Each row comes from the steps of one path. Every step used is in the known rows, and no mark comes twice. Write the path behind each row, first mark first.
In the rows, 128 means zero.
Known rows
vizoden dudot: [120 103 144 137  92 100 132 147 125 151 154 107  88 115  99 142 127 159
  99 115 150 118 128 133 131 138]
bolu nama guza kemusim sapi: [123 114 192 126  98  55 175  74  94 119 137 137  97 141 173  99 138 136
 100 165 150 167 160  88 155 109]
dudot vizoden sapi bamo: [115 127 115 137 113 117 125 114 144 122 150 126  79 128 141 135 138  65
 135 119 163 109 139 120 128  92]
sapi kemusim guza sugoba bolu nama: [151  89 150 110  80 119 151 129 123 156 181  85 104 192  75  82 117  96
 126 129 173 144 174  64 113 148]
nama guza sugoba bolu kemusim sapi: [166  85 180  80 100  76 138  64 134 145 172 115 110 142 157 114 149 146
  97 145 161 161 177  95 165 113]
sugoba bolu kemusim: [147 102 118  99 112 108 138 106 118 128 177 108  87 117 119 111 120 137
  88 161 134 134 177 110 138 151]
bolu kemusim sapi sugoba guza nama: [149  96 153  90 121  95 209  85  90 150 139 115  80 101 121  92 150  97
 120 151 151 157 167  83 114 148]
sugoba bolu: [163 104 131 108 113 124 124 135 136 119 157 129  87 152 120 124 114 140
 104 132 134 124 168 122 128 154]
sapi sugoba bolu kemusim guza nama: [161  75 130  86 125 119 184 105 104 147 177 115  63 114  90  72 104  99
 122 160 156 159 183  91 126 167]
dudot vizoden sapi: [126 133 121 146 119 125 118 110 131 118 149 128  90 120 130 132 128  73
 116 113 146 107 121 127 123 107]
vizoden sapi: [130 112 139 128 109 130 129 123 118 138 166 123 108 109 133 128 138 103
 116 140 159 104 146 132 128 113]
sugoba guza kemusim sapi nama bolu: [126 110 214  71  77  67 164 104 114 140 104 142  98 143  89 123 185  99
 119 141 141 162 177 126 142 122]
nama bolu kemusim sapi bamo: [ 96 114 176  88  98  27 142  84 116 145 123 129  97  91 133 116 173  82
 123 191 174 148 150 119 151 106]
sugoba bolu nama: [175 123 124 123 106 116 135 116 107 111 150 122  88 172 128  99  93 155
  85 162 132 126 184  96 105 154]
nama bolu kemusim guza: [102 120 181 113  79  55 151 102  99 154 141 121  98  81  90  97 133  91
  99 161 166 157 148 110 163 126]
vizoden sapi sugoba: [142  89 134 114 125 132 131 117 109 137 163 133  84  99 113 111 127  90
 136 154 166  97 152 139 117 143]
sapi sugoba guza nama bolu: [201  98 173 107  84 114 173 116  88 121 103 141  63  90  93 103 132  95
 115 149 137 161 200 133 107 168]
dudot vizoden sapi nama bolu kemusim guza: [ 96 140 159 102  99  82 119  72 105 145 167 112  92 124  75  96 141  41
 113 149 166 126 113 123 149  90]
nama guza: [147 113 182 138  94  87 135 110 116 112 153 130  85 120 157 125 127 131
  95 122 152 144 143 119 176 128]
bolu kemusim sapi nama guza sugoba: [114 107 206  67 109  52 143  50 101 154 175 101 109 151 126 104 169 112
 116 144 174 149 136 111 175 107]
dudot vizoden sapi sugoba: [137 110 115 130 130 128 120 104 125 116 146 135  67 110 109 119 120  61
 131 125 152  99 125 137 115 133]
guza nama bolu: [162 127 185 125  92  88 154 112  95 116 118 140  93  83 124 119 148  84
 113 162 144 168 171 154 129 122]
nama guza kemusim: [126  94 193 120  90  75 156 101 116 110 149 140  85  94 152 129 150 129
 106 133 146 172 167 132 191 117]
guza sugoba sapi bamo: [134  99 173 101 103 152 126 128 130 144 146 134 107 147 144 136 149 112
 119 128 190 137 170 143 131 127]
vizoden sapi nama bolu kemusim guza: [103 120 180  85  91  81 126  82  89 163 181 108 111 114  71  91 150  66
 114 181 177 121 140 126 153  97]
kemusim guza: [106 116 171 139 102 107 164 153 126 154 152 122  98 151 100 105 106 112
 121  90 167 137 124  89 151 137]
kemusim guza sugoba sapi nama bolu: [123 110 227  80  87 121 120 117 113 169 150 135 119 173  74 103 138  86
 111 124 195 146 135 141 149 125]
vizoden sapi nama guza sugoba: [154 106 194  91  93 113 108  77 105 140 188 110 111 148 119 121 159 110
 119 135 174 119 157 145 160  94]
kemusim sapi sugoba: [120  90 165 100 143  84 150 118 125 144 130 145  82 146 121 109 133  87
 149 133 164 114 115 117 123 158]

Which path is each row?
[148  94 163 101 119 103 167 124 123 146 113 140  81 156 111 108 136 107
 134 113 155 122 143  90 110 165] | kemusim sapi sugoba guza
[153  92 169 104  93 124 145 137 147 166 162 115 111 180  91 104 107 136
 124  91 167 149 175  90 138 137] | kemusim guza sugoba bolu
[175  96 188  93 106  89 176 108 106 142  96 150  83 122 113 102 155  78
 133 148 151 156 169 111 105 149] | kemusim sapi sugoba guza nama bolu
[148 125 175 113  90  75 167  84  79 122 132 122  92  51 127 109 156  83
  99 188 143 178 179 144 138 118] | guza nama bolu kemusim
[111  89 204 108 105  56 167  95 130 127 141 148  98 117 169 128 168 112
 122 135 155 167 146 113 185 105] | nama guza kemusim sapi
[192  96 154 117 100 142 191 128  91 125 122 129  60 110 103 104 120 113
 122 121 140 152 194 114 104 177] | sapi sugoba guza nama
[173  75 127  91 127 124 127 128 125 119 150 138  61 138  95 105 103 121
 125 148 144 117 170 131 120 185] | sapi sugoba bolu
[127 126 202  81 106 125  96 110  95 122 143 154  97 145  99 121 149  78
  88 176 166 119 120 179 144 139] | sugoba sapi nama bolu
[151 101 135 100 108 116 186 111 112 149 183 103  92 126 110  88 113 117
 102 148 147 168 179  76 136 134] | sugoba bolu kemusim guza nama
[126 114 179  94 101  50 178  81 100 140 128 126  95  82 147 109 178  63
 131 195 168 180 173 118 138  95] | guza nama bolu kemusim sapi bamo
[186 124 161 134  83 141 193 137  98 126 123 119  86 121 127 119 132 129
 101 103 129 163 193  99 113 142] | sugoba guza nama
[ 83 100 199  76 123  67 159 106 119 139 143 138 101 159 110 124 179  85
 147 137 151 143 132 138 157 116] | guza kemusim sapi nama
[132  75 150  80 130  82 169  94 116 131 136 149  81 151 121  94 135 111
 134 179 144 147 178 108 114 151] | guza kemusim sapi sugoba bolu nama
[117 110 195 101  71  58 146  91 104 163 142 111 110  87  85  99 141 101
 106 149 175 169 167 119 159 118] | nama bolu kemusim guza sugoba
[193  90 179 100  87 105 120  97 135 123 165 123  99 145 146 124 130 160
  96 121 152 156 190 123 163 129] | nama guza sugoba bolu
[120 124 167 108  83  57 128  89  93 127 133 122  93  58 109 116 149 103
  91 184 149 146 161 145 154 130] | nama bolu kemusim
[127  97 185 111  93 144 154 141 109 151 165 132 103 121 101 100 154  22
 110 163 184 158 128 116 130 134] | sugoba sapi kemusim guza nama bolu
[157 137 170 151  87  81 149  90  81 103 145 124  85 138 159  99 103 154
  77 152 149 145 155  90 148 132] | bolu nama guza
[106 103 192  85  77  89 142  98 113 168 146 125 109  98 108 102 151  86
 104 173 200 167 170 122 156 109] | nama bolu kemusim guza sugoba sapi bamo
[136 117 203  91 112 136 113 105  95 119 176 143  91 164 135 117 138 102
  82 146 171 126 113 144 169 134] | sugoba sapi nama guza
[119 100 209  80 108 128 127  97  97 116 173 150  91 144 134 124 157  97
  87 157 164 148 135 157 181 123] | sugoba sapi nama guza kemusim
[116  94 171  98  89  93 194 132 140 144 111 136  93 145 132 130 173 119
 135 114 153 161 192  87 137 117] | sugoba guza kemusim sapi bamo
[131  99 130  99 107 109 161 119 125 152 184 107  91 137 101  94 107 131
  96 140 151 142 164  75 147 143] | sugoba bolu kemusim guza
[117 115 114 136 111 128 118 116 137 119 172 106  84 124 110 127 151  29
 131 124 152 102 119 120 119 113] | dudot vizoden sapi kemusim
[145  57 181  77 119  71 156  89 138 126 151 156  78 127 148 109 151 113
 127 159 150 163 170 114 170 132] | nama guza kemusim sapi sugoba bolu
